Each row was made from one small tree. The marks that hang from a mark follow it in brackets, in the order of their numbers. Every link used is in the known rows. Write each row's tree.
Known rows:
k_728(k_292(k_112)): [-1.84 -0.21  1.23 -0.96  2.60 -0.53 -0.06  0.30  0.39  2.08 -0.85 -0.93
  0.86 -2.75  1.66  0.20  0.91 -2.68  0.81  0.74  0.74 -0.54]
k_103(k_112(k_190)): [-1.36  0.63 -2.31  1.60 -0.42  0.00 -2.20 -0.01 -0.71  1.39 -3.55  0.11
 -1.07 -2.02  0.77 -0.91 -2.00  0.99 -0.79 -0.34  0.06  1.16]
k_97(k_190(k_112(k_292 k_936))): [-1.06  0.54  1.01  0.79 -0.56  1.65 -1.11 -2.96 -1.31 -0.94  0.24  3.80
 -0.56 -2.34 -0.28 -0.71  0.66 -1.61  0.45  0.00 -0.55 -2.30]
k_538(k_936): [-1.96 -0.28  1.45 -0.24  0.01 -0.13  0.54 -0.98 -2.88 -1.31 -1.61 -0.45
 -0.65 -1.15 -0.30  0.19 -1.29 -1.91 -1.53 -1.17 -0.65  0.73]
k_292(k_112(k_936(k_538)) k_728): [-0.32 -2.32 -1.80  0.07 -0.30 -2.38  0.01  3.76  2.10 -1.91  0.68  1.65
  4.12 -0.26 -0.58  2.35  1.73 -1.67  0.79  0.88  0.89  1.00]
k_301(k_292(k_112(k_103 k_190) k_728)): [ 1.37 -1.13 -0.88  1.63  0.25 -1.28 -1.93  1.89  2.42 -1.63  1.78 -0.68
  3.11 -0.91  0.00  0.49 -0.33  1.53 -0.66 -0.04  1.69  2.62]
k_936(k_97 k_112(k_103) k_538): [-0.74 -0.97 -1.90 -2.80 -0.64 -0.49  1.70 -1.02  1.89 -0.56 -0.32 -5.18
 -2.21  6.40 -1.14  1.97 -3.11 -0.48 -0.43 -1.82  0.35  0.04]
k_112(k_103): [-0.33  0.16 -0.23 -0.85 -0.65  0.37 -0.11 -3.28 -0.09  1.38 -1.04  0.47
 -1.17 -3.14 -0.10 -0.63 -2.82  1.54  0.28 -1.43 -0.82  1.62]
k_292(k_112(k_190 k_936(k_97 k_538)) k_728): [ 0.49 -0.49 -2.35 -0.18  0.12 -2.38 -0.32  4.63  2.39 -1.83  1.80  0.16
  3.52  2.80 -0.02  2.10  1.99 -0.25  0.38  0.66  1.33  0.14]
k_292(k_112(k_103 k_190 k_936(k_538)) k_728): [ 1.02 -1.17 -2.42 -0.53 -0.49 -1.68 -0.38  3.23  2.54 -1.23  1.39  0.83
  3.16  0.42 -0.09  0.50  2.16  2.34 -0.25  0.94  0.82  1.45]
k_301(k_292(k_112(k_936) k_728)): [ 0.49 -2.08 -0.56  1.87  0.19 -1.50 -1.67  2.42  2.06 -2.29  1.06  0.26
  3.63 -1.41 -0.01  2.46 -0.39 -1.24  0.40  0.28  1.80  1.96]
k_936(k_97 k_112): [-1.33 -1.30 -0.30 -0.81  0.11  0.41  0.86  0.69 -0.93 -0.19 -0.38 -3.70
 -0.73  4.27 -0.23  2.25 -3.70 -2.49 -0.08 -1.67  0.55 -1.03]
k_112(k_103 k_190(k_97) k_292(k_728) k_936(k_538)): [ 3.03  2.25 -1.41 -1.45 -0.81  0.23  0.44  2.31  1.40  1.95  0.65 -0.07
 -1.65  0.15  0.46 -2.31  2.88  5.60  1.05  1.37 -0.55  0.30]
k_97(k_190): [-2.01  0.40 -0.70 -0.65 -0.47  1.42 -1.55 -2.59  0.49 -0.93  0.34  2.71
 -0.33 -2.78 -0.49 -0.55 -1.46 -0.97  1.51 -1.45  0.13 -0.87]
k_301(k_292): [-0.49 -0.47 -0.35  0.81 -0.10 -0.56 -2.19 -1.03  1.26 -0.71 -0.25 -0.97
 -0.06 -2.61 -0.12  1.02 -3.11 -1.63  0.61 -1.20  0.95  1.19]
k_538(k_936(k_112)): [-2.26 -2.37  1.11 -0.58 -0.25  0.60  0.94  0.38 -3.34 -1.72 -1.77 -2.29
 -0.68  0.60 -0.57  0.13 -1.51 -2.06 -2.55 -0.90 -0.23  0.16]
k_112(k_103 k_190 k_292 k_936(k_97)): [ 1.98  3.38 -1.32 -1.08 -1.38  1.11  0.22 -1.20 -1.00  1.99  0.09 -0.38
 -2.59  0.72  0.60 -0.67  1.67  5.47  0.73 -1.12 -0.19 -1.52]
k_97(k_190(k_112(k_103 k_292 k_936))): [-0.49  0.64  1.16  0.69 -0.66  1.98 -0.69 -4.04 -1.21 -0.62  0.32  3.74
 -0.80 -2.38 -0.22 -1.02  0.48  0.11  0.08 -0.10 -0.77 -1.43]
k_190(k_97 k_112(k_103 k_292(k_728) k_936(k_538))): [ 2.43  0.98  3.16  1.15  1.59  0.15  1.34 -0.11 -0.65  2.06 -0.24  1.02
 -1.19 -0.18  0.70 -1.31  0.95 -0.58 -0.22  3.04 -1.94  0.63]
k_728(k_292(k_112(k_103 k_936(k_97(k_190) k_538)))): [-1.21  0.57  0.84 -1.73  2.40  0.11  0.60 -1.35  1.67  1.31 -0.09 -0.95
  0.17 -0.44  1.64  1.05  1.35 -0.78  1.07  0.67  0.87 -0.43]
k_728(k_292): [-1.95  0.49  1.82 -1.03  1.75 -0.08 -0.29 -0.55 -0.40  2.46 -1.28 -1.16
 -0.76 -3.43  2.17 -0.02 -1.65 -2.58  1.19  0.12 -0.01 -0.21]
k_292(k_728): [-0.49 -1.24  0.08  1.04 -1.03 -1.38 -0.45  2.47 -0.28 -0.68  0.36  1.32
  2.56 -2.09  0.19  0.95 -2.57 -1.23  0.93 -0.54 -0.34  1.98]
k_190(k_97 k_112(k_292)): [ 0.98  1.53  3.61  1.68  2.65  0.44  0.48 -0.25 -2.11  2.91 -0.87  0.93
 -1.68 -1.36  0.50 -2.25  0.40 -3.31 -0.13  2.22 -1.67 -1.10]

Write each row's tree:
[-1.33 -0.18 -2.23 -1.46  0.68 -0.91 -0.08 -0.34  2.29 -1.24  0.15  0.87
  1.02  1.34 -0.93  2.35  1.76 -2.19  1.36 -0.32  1.19 -1.42]  k_292(k_112(k_936(k_97(k_190) k_538)))
[-1.13  0.73  1.05  0.97 -0.38  1.35 -1.09 -3.06 -1.27 -0.79  0.46  3.44
 -0.46 -2.24 -0.55 -1.36  0.39 -1.73  0.19 -0.38 -0.50 -2.02]  k_97(k_190(k_112(k_292)))
[ 0.19 -0.13  2.24  2.47 -0.47 -0.97 -0.07  0.01 -2.84  0.26 -0.34  1.91
  0.82 -1.80  0.01 -0.62  0.06 -2.61 -1.02  0.62 -1.27 -0.64]  k_190(k_112(k_292(k_728)))
[-1.61 -1.20 -2.13 -2.61 -0.47 -1.07  1.16  0.56  1.71 -0.98 -0.45 -5.07
 -1.88  6.48 -1.20  2.47 -2.89 -2.98  0.15 -1.65  0.68 -1.22]  k_936(k_97 k_112 k_538)
[ 0.56  1.24 -1.19  2.83 -0.06  0.06 -0.97  2.86 -1.15  2.26 -2.60  0.54
 -0.18 -1.38  0.82 -1.88  0.63  2.50 -0.18  0.86 -0.08  1.49]  k_103(k_112(k_190(k_97) k_292(k_728)))
[ 1.27 -1.26 -0.47 -0.50 -0.55  1.47  0.47  3.23 -1.02  1.59  0.12 -2.45
 -0.81  0.83 -0.04 -2.72  0.19  3.28 -0.90  0.45  0.03 -0.06]  k_936(k_112(k_103 k_190(k_97) k_292(k_728)))
[ 0.09 -0.12 -2.72 -1.88 -1.50 -1.26  1.02  3.72  1.15 -0.88  0.94 -4.98
 -1.04  7.47 -1.11  0.85  0.21  0.12 -0.21 -1.27  1.02 -1.89]  k_936(k_97 k_112(k_190 k_292(k_728)) k_538)
[ 1.14  1.29  3.50  1.45  2.40  0.86  0.49 -0.16 -2.09  2.70 -1.18  1.48
 -1.88 -1.60  0.88 -1.30  0.78 -3.16  0.28  2.81 -1.70 -1.58]  k_190(k_97 k_112(k_292 k_936))
[-1.20  0.60  0.32  0.13 -0.75  1.12 -0.99 -3.00 -0.44 -1.23  0.23  3.33
 -0.93 -1.54 -0.58 -0.59  0.90 -1.79  0.49 -0.02 -0.47 -2.36]  k_97(k_190(k_112(k_292 k_936(k_538))))
[ 1.89  1.73  3.83  1.50  2.50  0.97  0.99 -1.83 -1.88  3.30 -0.73  0.75
 -2.08 -1.51  0.63 -2.80  0.25 -0.76 -0.56  2.16 -2.05  0.14]  k_190(k_97 k_112(k_103 k_292))
[-1.03  0.29  0.59 -0.25 -0.35  1.39 -1.03 -4.47  0.32 -1.27  0.29  2.95
 -1.04 -1.53 -0.23 -0.43 -0.95 -0.92 -0.07  0.01 -0.76 -0.86]  k_97(k_190(k_112(k_103 k_936(k_538))))
[ 3.08  2.48  0.10  0.28 -0.08  0.71  0.22  2.25 -0.33  2.89  1.13  0.01
 -0.69 -1.18  0.59 -3.84  1.80  5.87  0.42  0.57 -0.62  1.07]  k_112(k_103 k_190(k_97) k_292(k_728))
[-0.38 -0.06 -2.03 -2.38 -1.50  0.84  1.92 -1.59  1.52 -1.14  0.85 -3.34
 -2.18  6.37 -1.86  0.74  0.11  1.49  0.29 -2.08  0.77 -1.49]  k_936(k_97(k_190) k_112(k_103 k_292) k_538)
[-0.87  0.65  0.79 -1.31  2.52 -0.08 -0.35 -0.13  0.73  2.56 -0.35 -1.42
  0.17 -2.34  1.96 -1.10  1.16  0.12  0.04  0.80  0.75 -0.28]  k_728(k_292(k_112(k_103 k_190)))
[ 1.21 -0.17  2.32  2.03 -0.91 -0.06  0.55 -1.41 -2.68  0.44 -0.55  2.31
  0.22 -2.10  0.51 -0.16  0.20 -0.03 -1.12  1.00 -1.64  0.14]  k_190(k_112(k_103 k_292(k_728) k_936))
[-0.18  1.34 -1.34 -2.25 -0.86  0.58  0.59 -4.14  2.12 -0.50  0.03  0.14
 -2.05  1.60 -0.14  2.05 -1.73  1.66  1.45 -1.37 -0.27  0.34]  k_112(k_103 k_936(k_97(k_190) k_538))
[ 0.62  0.42  2.05  1.24 -0.56  0.46  0.25 -3.12 -2.72  1.12 -1.31  2.04
 -1.30 -2.47  0.27 -0.61  0.22 -0.48 -1.05  0.70 -1.66 -0.88]  k_190(k_112(k_103 k_292 k_936))
[-0.51 -0.76  1.85  0.32 -0.56  1.28  2.41 -0.06 -3.34 -2.43  0.42 -2.05
  0.14  4.17 -0.68  0.70  0.11  1.22 -2.20 -1.50 -0.03  0.47]  k_538(k_936(k_97(k_190) k_112(k_103 k_292(k_728))))
[ 0.04 -0.32  1.30  0.08 -0.51  0.51  1.99  1.35 -3.54 -1.46  0.02 -3.54
 -0.42  4.53 -0.25  0.10  0.03  1.76 -2.84 -1.26 -0.08  0.43]  k_538(k_936(k_97 k_112(k_103 k_190 k_292(k_728))))
[ 1.70 -0.65 -1.59 -0.47  0.89 -1.22 -0.04  3.87  2.93 -0.29  1.52  0.53
  2.71  0.82  0.25 -0.14  2.30  2.23  0.08  1.90  0.58  1.70]  k_292(k_112(k_103 k_190(k_97) k_936(k_538)) k_728)
[ 0.13 -0.60 -1.70 -1.67 -1.75  0.29  2.12  0.12  1.59 -1.80  1.62 -2.99
 -0.61  6.79 -1.64  1.15  0.15  1.88  0.26 -1.72  0.74 -0.47]  k_936(k_97(k_190) k_112(k_103 k_292(k_728)) k_538)
[ 1.58 -0.02 -0.10  0.48 -2.42  0.44  1.07  0.06 -1.44  0.83 -0.33  2.24
  0.52 -3.02  0.06  0.22  1.22  4.02  1.20 -0.38 -0.76  1.16]  k_112(k_103 k_292(k_728) k_936)
[ 0.73 -1.25 -1.06  1.75  0.36 -1.69 -2.34  3.01  2.29 -1.96  1.68 -0.62
  3.35 -0.80 -0.09  0.88 -0.22 -0.25 -0.27  0.06  1.96  1.82]  k_301(k_292(k_112(k_190) k_728))
[ 1.82 -0.76 -0.29  1.60  1.19 -1.01 -1.69  2.37  2.72 -0.94  1.82 -0.91
  2.82 -0.60  0.19  0.11 -0.18  1.39 -0.36  0.66  1.58  2.80]  k_301(k_292(k_112(k_103 k_190(k_97)) k_728))
[-0.21  0.34  0.73  0.61 -1.12  1.18 -0.45 -2.90 -0.29 -1.42  0.90  3.49
 -0.10 -1.36 -0.38 -0.68  0.78  0.21  0.11  0.11 -0.73 -0.80]  k_97(k_190(k_112(k_103 k_292(k_728) k_936(k_538))))
[-1.47 -1.16 -2.48 -1.59  0.34 -1.30 -0.35  0.23  1.93 -0.56 -0.97  0.98
  0.88 -1.05 -0.95  1.50  1.72 -2.48  0.91  0.17  0.90 -1.08]  k_292(k_112(k_936(k_538)))
